Each row was made from one small tree. The marks that hang from a mark follow it in brackets, in alphabetical order. Every link used is in the known rows. Write each row's tree.
Known rows
gufil[gevi]: [-0.38 0.21 0.54 0.05 0.23 -0.11 0.81 -0.47 0.12 0.53 0.47 0.28 0.30 0.27 0.11 0.68 -1.03 -0.71 1.29 -0.62 -1.37 -0.19 1.55 -0.12 -0.04 1.59 0.79 0.00 0.26]
retageb[mose ziti[fata]]: [0.30 -0.14 1.21 0.77 1.31 2.35 1.74 0.08 0.03 0.88 -0.93 0.38 0.95 0.72 -1.40 -1.59 0.14 1.68 1.49 -2.28 -1.40 1.37 -0.54 0.03 -0.29 -0.67 0.67 0.14 -0.11]
retageb[fata larog[sugud[bage[sopud]]] mose ziti]: [-0.45 -1.05 -0.70 0.81 0.80 1.47 3.10 -1.71 0.24 1.96 -1.02 -1.26 2.57 -1.62 -1.61 0.24 -0.04 2.59 2.08 -3.30 -5.30 3.43 -1.10 0.70 -0.51 -1.46 1.49 1.80 0.04]
gevi[sopud[zemi] zinup]: [-1.38 -2.89 -0.92 0.76 0.67 1.38 2.21 -0.63 1.32 3.42 -0.66 0.02 0.44 -0.62 -3.56 1.17 -0.50 -1.02 1.70 -1.01 -0.92 0.40 -1.10 -1.28 1.41 1.32 -0.12 1.01 2.69]
sugud[bage[mose sopud[gevi]] larog]: [-2.11 -0.51 0.24 0.70 -1.46 -0.13 2.34 -3.57 -0.40 -0.07 1.86 -0.31 2.40 -1.64 -1.55 1.41 -1.19 -1.75 2.16 -5.30 -2.81 1.58 0.58 -1.07 -0.12 0.91 0.80 0.13 1.04]
fata[ziti[retageb[mose[larog[sugud]]]]]: [-1.74 1.45 -0.01 -1.77 3.27 1.39 2.12 -0.61 0.49 -1.42 -0.49 -1.12 0.16 -0.94 -1.24 -0.99 -0.32 2.22 0.70 -2.06 -3.72 1.02 0.78 0.62 1.33 1.31 -0.15 2.07 -0.52]
larog[retageb[mose] sugud]: [-2.20 2.11 -0.91 -1.21 1.32 1.66 2.39 -1.03 -0.89 -0.71 -1.35 -0.39 0.61 -1.66 -1.69 -0.42 -0.38 1.99 1.42 -2.25 -2.82 0.47 -0.99 0.06 1.08 2.10 1.33 0.42 -0.37]
larog[retageb[fata mose ziti] sugud[bage]]: [-0.29 0.64 -0.52 0.29 0.71 2.38 3.55 -1.08 -0.88 0.04 -1.41 -1.16 0.68 -1.82 -0.50 -0.22 -0.27 3.65 1.53 -3.53 -3.84 2.84 -1.63 1.42 0.77 -0.41 1.53 1.11 -0.08]
mose[retageb[larog]]: [-0.21 0.43 -0.43 -0.45 1.26 -0.92 0.53 -0.29 -0.98 0.82 -0.05 0.13 0.87 -1.62 -1.24 0.10 -0.97 1.11 0.30 -1.44 -2.80 1.45 0.41 -0.44 0.25 0.65 -0.60 -0.03 -0.24]
fata[ziti[retageb[larog mose]]]: [-0.50 0.75 0.65 -0.76 2.17 0.78 0.51 -0.49 -0.46 0.35 -1.69 0.10 1.16 -0.13 -0.33 -1.56 0.07 1.98 1.62 -2.21 -2.97 2.44 0.85 -0.04 -0.57 0.73 -0.64 1.19 -0.67]
bage[mose[retageb] sopud[gevi[zinup]] sugud]: [-1.84 -0.50 -0.59 -2.09 -0.41 1.11 1.03 -1.50 -0.01 1.33 1.30 -3.10 2.44 -2.98 -2.90 -0.46 -0.90 -0.99 1.74 -3.83 -1.52 1.35 -1.72 0.44 2.13 3.66 -0.57 -1.12 -1.23]
mose[larog[sugud] retageb[ziti]]: [-0.58 0.28 -1.52 -0.86 1.93 0.12 2.18 0.87 0.64 -0.22 1.44 -1.36 -0.80 -2.34 -1.49 0.26 -1.28 2.36 -0.68 -0.63 -4.01 0.04 0.08 1.39 2.30 0.18 0.59 1.43 -0.29]
larog[sugud]: [-1.66 0.48 -0.50 -0.03 2.01 0.60 2.54 -0.62 -0.04 0.06 -0.40 -1.13 -0.52 -0.79 -1.11 0.01 -0.29 0.77 0.81 -0.70 -2.04 -0.24 0.50 -0.03 1.18 1.19 1.13 1.20 0.18]
larog[retageb sugud]: [-1.97 1.06 -1.06 -1.16 1.44 0.84 2.39 -0.67 -0.83 -0.35 -0.52 -1.08 -0.61 -1.53 -0.99 0.27 0.09 1.49 0.74 -1.47 -2.51 0.08 -0.25 0.40 1.74 2.14 1.24 0.50 -0.34]
bage[sopud]: [-1.25 -1.08 -0.42 0.71 -0.06 0.70 1.12 -0.82 0.64 1.52 0.42 -1.07 0.77 -0.74 -1.94 0.98 0.30 -0.44 0.84 -1.60 -1.86 -0.23 0.16 -1.16 0.25 0.45 1.02 -0.09 0.89]
bage[mose[larog[sugud] retageb[fata]] sopud]: [-1.66 0.49 -0.47 -1.24 2.01 0.31 1.57 -1.84 0.37 -0.48 0.61 -2.68 1.93 -2.61 -2.67 1.02 -1.01 0.77 0.49 -4.25 -4.78 1.16 -0.91 -0.32 0.69 0.95 -1.35 -0.47 0.13]
larog[retageb[mose ziti[fata]] sugud[bage[sopud]]]: [-1.24 0.01 -0.70 -0.39 0.03 3.26 3.37 -1.10 -0.87 0.82 -0.09 -0.60 1.69 -1.60 -2.00 -0.72 1.27 2.81 1.17 -4.60 -3.71 1.86 -1.79 0.76 0.66 0.73 2.98 0.30 -0.85]
mose[retageb[larog[sugud] ziti]]: [-0.51 0.20 -1.48 -0.86 2.06 -0.29 1.62 0.96 -0.39 1.17 0.18 -0.88 -0.30 -2.01 -0.66 -0.70 -0.82 2.68 0.22 -0.47 -4.08 1.22 0.18 1.48 1.13 0.44 0.87 1.52 -1.10]
zemi[sopud[gevi[zinup]]]: [-1.58 -1.78 0.26 -0.51 -1.61 0.36 2.10 -0.55 0.72 2.12 0.60 -0.09 1.12 -0.81 -2.33 1.83 -0.22 -1.64 1.89 -0.67 -1.49 0.72 0.11 0.57 1.49 1.90 0.08 0.04 1.64]
gufil[gevi[sopud[zemi]]]: [-1.08 -1.34 -0.24 0.32 0.86 1.35 1.57 -0.82 1.42 2.49 1.02 1.24 0.34 0.37 -0.85 2.23 -1.28 -2.01 1.58 -1.16 -1.29 -0.32 0.67 -0.79 0.10 1.58 0.84 0.42 2.08]
bage[mose[larog retageb[fata[ziti]]] sopud sugud]: [-0.86 -0.37 -0.25 -1.07 2.81 0.94 0.74 -1.63 0.67 0.30 1.30 -3.97 1.55 -2.51 -1.84 0.00 -0.80 1.02 0.70 -4.62 -3.84 2.18 -1.02 0.46 1.94 -0.34 -1.98 0.03 -1.15]
sugud[bage larog[retageb[ziti]]]: [-0.45 -0.60 -1.20 0.88 -0.73 -0.30 2.56 -0.86 -0.63 0.41 0.61 0.18 -0.57 -1.92 -0.66 0.34 -0.61 1.76 0.93 -2.83 -3.19 1.68 0.09 0.71 1.31 -0.88 1.60 1.34 0.37]
bage[mose[retageb[fata[ziti]]] sopud]: [-0.66 -0.65 0.43 0.15 1.46 1.08 0.05 -0.77 -0.90 1.05 0.13 -2.64 0.99 -1.30 -0.86 -0.54 -0.40 0.98 1.06 -4.17 -3.05 1.87 -0.18 -0.50 0.09 -0.01 -1.20 -0.65 -0.25]
bage[mose[larog] sugud]: [-1.12 1.00 -0.25 0.11 1.90 0.34 1.34 -1.86 1.42 -1.00 0.21 -2.16 1.57 -1.55 -2.03 0.31 -0.84 0.35 0.91 -2.88 -1.90 0.51 -1.15 -0.23 1.76 0.39 -1.06 0.50 -0.18]
gufil[gevi[zinup]]: [-0.38 -1.04 0.26 -0.44 -0.55 -0.52 0.95 -0.30 0.07 1.54 -0.35 -0.19 0.66 -0.23 -1.44 -0.10 -1.00 -0.69 1.92 -0.01 -1.12 0.21 0.82 0.08 0.78 2.59 0.26 0.23 0.38]
retageb[larog ziti]: [0.45 -1.09 -0.45 1.13 0.69 -0.25 1.03 0.41 0.46 1.72 -0.50 -0.25 0.41 -0.29 -0.55 -0.05 -0.15 1.52 1.08 -0.16 -2.73 1.36 0.33 0.40 0.15 -0.96 0.50 1.43 0.17]
sugud[bage[sopud] larog[retageb[fata[ziti] mose]]]: [-1.50 -0.84 -0.19 0.08 0.41 0.95 2.58 -2.93 -1.30 0.82 -0.17 -0.61 1.34 -1.93 -1.62 0.27 -0.54 1.36 2.39 -5.46 -4.56 3.57 -0.17 -0.32 0.45 -1.12 0.60 0.90 0.34]
bage[mose sopud[zemi]]: [-1.60 -0.70 -0.84 0.82 0.45 1.69 0.57 -1.30 0.91 1.49 0.38 -1.43 1.88 0.10 -1.77 1.13 0.02 -1.02 1.88 -3.09 -1.66 -0.44 -1.60 -1.85 0.41 0.88 -0.79 -1.08 1.70]
ziti[fata[retageb]]: [0.20 0.88 1.69 -0.92 0.98 1.42 1.05 -0.80 -1.17 0.10 0.14 0.21 0.35 0.58 -1.12 -0.13 0.93 0.27 0.29 -2.33 -1.32 0.22 0.07 -0.46 0.10 0.64 0.37 -0.13 -0.99]
sopud[gevi]: [-0.75 -0.19 0.91 0.07 0.20 0.80 1.88 -1.18 -0.30 0.11 0.93 -0.26 0.50 -0.10 -0.38 1.13 -0.83 -1.06 1.31 -1.33 -0.96 0.70 1.16 -0.25 0.62 1.44 0.28 -0.09 0.61]

Write each row's tree
[-2.11 0.59 -1.06 -1.50 1.88 -0.26 2.22 -1.88 0.12 0.07 0.37 -1.01 -0.59 -2.19 -1.59 -0.05 -0.78 0.14 1.57 -2.64 -2.26 1.07 -0.26 0.60 2.38 0.80 0.18 0.68 -0.94]	bage[sugud[larog[retageb]]]
[-0.96 -0.30 -0.48 1.73 -1.07 0.22 1.47 -2.47 0.66 -0.36 0.94 -1.23 2.88 -1.83 -2.71 1.76 -0.21 0.22 0.56 -4.35 -3.19 0.63 -0.87 -1.65 0.27 -0.16 0.28 0.07 1.57]	sugud[bage[mose[larog] sopud]]
[-1.28 0.16 -0.72 0.35 -0.32 -0.72 2.63 -2.15 -1.28 -0.25 0.34 0.56 -0.03 -2.09 -1.29 0.86 -0.77 0.79 1.08 -3.57 -2.75 1.56 0.27 -0.39 1.11 0.07 0.92 0.66 0.72]	sugud[bage larog[retageb]]
[0.54 1.34 -0.07 -0.26 -0.38 1.24 0.85 0.09 0.77 -0.48 0.43 0.01 1.06 -0.94 -1.89 0.46 -0.65 1.94 0.21 -1.23 -3.63 -0.01 -0.96 0.37 0.74 -0.75 0.70 1.57 -0.08]	fata[retageb[mose[larog] ziti]]
[-0.62 0.90 -0.12 -0.23 0.86 2.92 3.63 -0.80 -1.48 -0.18 -0.81 0.05 0.84 -1.14 -1.12 -1.31 0.67 3.47 1.13 -4.01 -2.96 2.20 -1.45 1.22 0.91 0.61 2.29 0.66 -0.98]	larog[retageb[mose ziti[fata]] sugud[bage]]
[-2.00 -1.19 -1.40 -0.74 0.54 1.73 3.93 -2.67 0.91 0.36 3.38 -1.20 1.81 -1.26 -1.84 3.60 -0.74 -1.32 1.32 -3.03 -3.67 0.49 -0.19 -0.27 2.40 1.32 0.62 0.63 1.61]	mose[larog[sugud[bage[sopud[gevi zemi]]]]]
[-0.78 0.36 0.72 -1.80 3.49 0.11 2.14 -1.42 0.08 0.28 -1.85 -1.37 0.54 -0.58 -0.13 -0.06 0.25 1.33 1.45 -2.21 -3.66 2.72 0.77 0.74 -0.46 1.01 -1.31 0.76 -0.55]	ziti[retageb[fata larog[sugud]]]
[-0.97 -2.10 0.16 0.12 -0.75 0.07 1.54 -0.60 0.85 2.72 -0.52 0.68 0.74 -0.95 -2.55 0.66 -1.07 -1.23 1.61 -0.60 -1.30 0.40 0.81 -0.27 0.20 2.63 1.47 1.16 1.35]	gufil[gevi[sopud zinup]]
[0.27 -0.55 0.75 -0.05 2.52 0.63 0.96 -0.06 -1.30 0.81 0.02 -1.66 -0.84 -0.84 0.04 -0.49 -0.90 1.55 0.53 -2.04 -2.35 2.13 0.93 0.28 0.92 -0.56 -1.17 0.24 -0.22]	mose[retageb[fata[ziti]]]
[0.45 1.33 0.17 0.09 -0.56 1.88 0.71 0.52 -0.01 0.47 -0.40 -0.04 0.49 -0.43 -1.00 -0.52 -0.17 1.99 0.69 -1.04 -2.47 0.02 -1.05 0.43 0.14 -0.41 1.52 1.33 -0.45]	fata[retageb[mose ziti]]
[0.08 0.10 0.59 0.76 0.70 0.05 1.90 -1.10 -1.38 -0.01 0.87 0.20 0.68 -1.48 -1.08 -1.61 -1.03 1.70 0.71 -5.39 -2.65 2.35 -0.20 0.21 0.09 -0.77 0.03 0.01 -0.46]	sugud[bage[mose[retageb[ziti[fata]]]] larog]
[-0.57 1.89 -0.71 -1.22 0.78 1.46 2.03 0.00 0.75 -0.80 0.33 -0.64 0.57 -1.44 -2.00 0.18 -0.63 2.47 0.24 -0.86 -4.51 -0.28 -0.90 1.19 1.41 0.09 1.54 2.53 -0.73]	fata[retageb[mose[larog[sugud]] ziti]]
[0.10 -0.37 1.08 0.52 2.66 0.70 1.23 -1.39 -0.83 1.02 -2.03 -0.42 1.63 0.16 -0.65 -0.81 -0.70 1.82 2.48 -2.21 -3.43 3.48 0.43 -0.25 -0.54 -1.35 -1.23 1.27 -0.04]	retageb[fata[ziti] larog mose]
[-2.74 -2.71 -1.43 -2.21 1.02 0.73 2.93 -2.53 1.56 2.90 2.29 -1.89 1.20 -1.33 -3.17 1.11 -1.19 -3.16 3.54 -2.35 -1.83 1.18 -0.76 0.32 3.24 2.08 -0.92 0.44 0.40]	bage[sopud[gevi[zinup] zemi] sugud[larog]]
[-1.16 -2.67 -0.56 -0.17 0.07 0.98 1.68 -0.59 1.41 3.49 0.12 0.79 0.75 -0.13 -2.37 1.41 -1.25 -1.95 2.25 -0.61 -1.10 0.08 0.00 -0.56 0.89 2.60 0.34 0.66 2.18]	gufil[gevi[sopud[zemi] zinup]]
[-0.48 -0.85 0.02 0.69 -0.09 0.98 1.42 -2.58 -0.74 -0.35 0.34 -2.36 2.15 -1.96 -1.50 1.48 0.29 1.64 1.03 -5.70 -4.42 2.74 -0.97 -0.54 0.92 -0.63 -0.71 0.01 0.58]	sugud[bage[mose[larog[retageb[fata[ziti]]]] sopud]]
[-1.11 -0.07 -0.25 -1.44 3.27 0.68 2.64 -1.19 -0.55 -0.84 -0.13 -2.20 -0.70 -1.32 -0.80 0.74 -0.25 2.16 0.87 -2.04 -4.44 1.90 0.45 1.08 2.43 0.20 -0.69 1.40 -0.39]	mose[larog[retageb[fata[ziti]] sugud]]
[0.42 -0.59 0.56 -0.37 2.78 -0.03 1.19 -0.46 -0.52 -0.14 0.88 -1.58 -0.35 -1.32 -0.86 0.55 -1.34 1.49 0.00 -2.17 -3.52 2.10 1.02 0.25 1.52 -1.01 -1.97 0.49 0.18]	mose[larog retageb[fata[ziti]]]
[0.07 -0.45 -0.80 0.04 1.00 0.95 3.68 -1.10 0.03 -0.54 0.22 -1.81 0.04 -2.23 -0.80 1.52 -0.23 3.05 0.43 -2.84 -4.74 2.43 -0.78 1.64 1.92 -0.89 0.62 1.43 0.32]	mose[larog[retageb[fata ziti] sugud[bage]]]
[-1.23 1.39 0.31 -1.53 0.37 2.23 3.11 -2.67 -0.51 -0.72 1.15 -0.09 2.94 -1.56 -3.50 0.84 0.77 1.29 0.33 -4.69 -4.58 0.83 -1.21 -0.34 0.54 0.67 1.87 1.03 -0.86]	ziti[fata[retageb[mose[larog[sugud[bage[sopud]]]]]]]
[-0.95 -1.14 -1.59 -0.96 2.18 0.86 2.71 -2.06 -0.59 2.22 0.95 -1.47 1.85 -2.01 -1.42 1.91 -0.50 0.87 1.25 -3.85 -4.86 2.72 -1.09 -0.09 0.85 0.08 -0.77 0.04 0.49]	mose[retageb[fata larog[sugud[bage[sopud[zemi]]]]]]
[-1.31 -0.66 -0.74 0.40 -0.82 0.94 2.62 -1.83 -0.25 0.89 1.05 -1.47 2.74 -1.67 -0.60 0.77 -0.09 0.87 1.82 -3.64 -4.26 2.18 -0.32 0.87 0.16 1.00 2.02 1.32 -0.30]	retageb[larog[sugud[bage[mose sopud[gevi]]]] ziti]
[-2.48 -0.96 -1.08 -0.54 1.68 -0.21 2.14 -2.10 1.47 1.52 1.19 -1.68 0.36 -1.89 -2.52 0.34 -0.59 -1.17 1.67 -2.52 -2.46 0.49 0.15 -0.16 1.63 -0.02 0.76 1.12 -0.34]	bage[sopud sugud[larog]]
[-0.87 -0.11 -0.44 0.10 0.56 2.05 2.26 -0.56 -1.00 0.72 1.01 -1.74 1.36 -1.95 -1.53 -1.23 0.52 2.32 0.15 -5.16 -3.29 1.40 -1.29 0.58 0.46 0.74 1.73 -0.20 -1.11]	larog[sugud[bage[mose[retageb[ziti[fata]]] sopud]]]
[0.07 -0.21 -0.54 -0.85 2.68 0.31 2.50 0.29 0.60 -0.02 0.81 -2.10 -0.60 -2.09 -1.20 0.52 -1.34 2.35 -0.11 -1.43 -4.42 1.52 -0.03 1.61 1.73 -0.72 -0.70 1.04 -0.06]	mose[larog[sugud] retageb[fata ziti]]
[-0.25 0.06 -0.20 -1.43 2.89 0.88 2.53 0.56 0.06 -0.22 1.43 -0.83 -0.44 -1.39 -1.73 -0.59 -0.40 2.18 -0.50 -1.87 -3.54 0.83 0.16 1.35 1.87 0.25 0.12 0.60 -0.99]	mose[larog[sugud] retageb[ziti[fata]]]
[-1.01 1.01 -1.18 -0.37 1.36 -0.16 3.06 -1.13 -0.58 -1.13 1.55 -0.87 0.30 -3.08 -1.88 1.16 -1.36 1.93 -0.89 -2.52 -3.81 0.76 0.17 0.22 2.05 0.73 0.66 1.18 0.22]	mose[larog[sugud[bage]] retageb]
[-0.64 0.51 0.27 -0.91 2.96 1.08 1.32 -2.04 0.01 -1.05 -0.33 -3.23 0.80 -1.56 -0.83 -0.09 -0.33 1.72 1.48 -4.23 -3.20 2.61 -1.23 0.91 2.38 -0.06 -2.12 0.38 -1.11]	bage[mose[larog[retageb[fata[ziti]]]] sugud]
[-1.02 -0.69 -0.11 -1.53 0.78 0.42 3.12 -2.68 -1.49 1.03 1.55 -1.36 2.31 -2.71 -0.89 1.87 -0.87 0.32 1.21 -4.23 -4.85 3.66 0.47 0.62 0.22 1.26 0.33 0.07 -0.45]	mose[retageb[fata larog[sugud[bage[sopud[gevi]]]]]]
[-0.77 0.87 0.79 -0.44 1.85 1.84 0.82 -0.15 -0.21 -0.09 -1.22 -0.49 0.07 0.02 -0.24 -1.67 0.09 1.72 1.18 -2.30 -1.74 1.28 0.74 -0.08 0.01 0.92 -0.13 0.86 -0.29]	fata[ziti[retageb[mose]]]
[0.10 0.51 -0.20 0.88 1.22 1.15 2.45 -0.53 -0.94 -0.08 -0.31 -2.32 0.40 -2.24 -0.02 -0.65 -1.02 3.13 0.44 -4.08 -3.47 2.36 -1.11 1.24 0.51 -0.42 0.27 0.62 -0.25]	larog[sugud[bage[mose[retageb[fata ziti]]]]]
[0.48 -0.13 0.50 -0.50 2.05 -0.68 0.86 -0.99 -1.04 1.08 -0.67 -0.51 1.06 -1.34 -0.90 0.44 -1.06 1.10 0.87 -2.24 -3.29 2.86 0.35 -0.23 -0.28 -0.37 -1.85 -0.45 -0.06]	mose[retageb[fata larog]]
[0.73 0.08 0.71 0.97 1.57 -0.21 0.87 -1.66 -2.38 0.24 -0.72 -1.29 1.73 -1.58 0.19 -0.63 -0.96 2.57 1.11 -4.65 -3.69 4.06 -0.02 -0.09 -0.22 -0.96 -1.64 0.47 -0.42]	sugud[bage[mose[retageb[fata[ziti] larog]]]]
[-0.14 0.92 1.69 -0.54 1.82 1.68 1.28 -1.31 0.31 -0.16 -2.11 -0.61 1.17 -0.08 -0.74 -0.52 -0.19 1.00 1.64 -3.37 -1.91 2.28 -0.17 -0.38 -1.19 0.51 -1.47 -0.53 0.51]	ziti[retageb[fata mose]]
[-0.75 -0.87 -0.16 0.72 0.79 1.25 2.44 -1.52 -0.42 1.33 -0.21 -1.15 2.65 -0.85 -1.56 -0.80 1.19 2.01 1.45 -4.49 -4.09 2.35 -1.02 0.36 -0.37 -0.04 1.58 0.89 -0.85]	retageb[larog[sugud[bage[mose sopud]]] ziti[fata]]
[-0.33 0.48 -0.23 -0.40 2.14 -0.07 3.36 -1.76 -0.56 -0.92 0.85 -1.52 0.49 -2.79 -1.51 1.41 -1.40 1.96 -0.28 -3.34 -4.24 2.22 0.05 0.44 1.53 -0.24 -0.53 0.76 0.40]	mose[larog[sugud[bage]] retageb[fata]]
[-2.15 -1.13 -1.15 -0.42 0.35 2.36 3.76 -2.27 0.15 1.28 2.48 -1.19 1.25 -0.77 -0.91 2.58 -0.28 -1.33 1.77 -2.89 -2.48 0.53 -0.24 -0.20 1.72 1.81 1.37 0.35 1.24]	larog[sugud[bage[sopud[gevi zemi]]]]
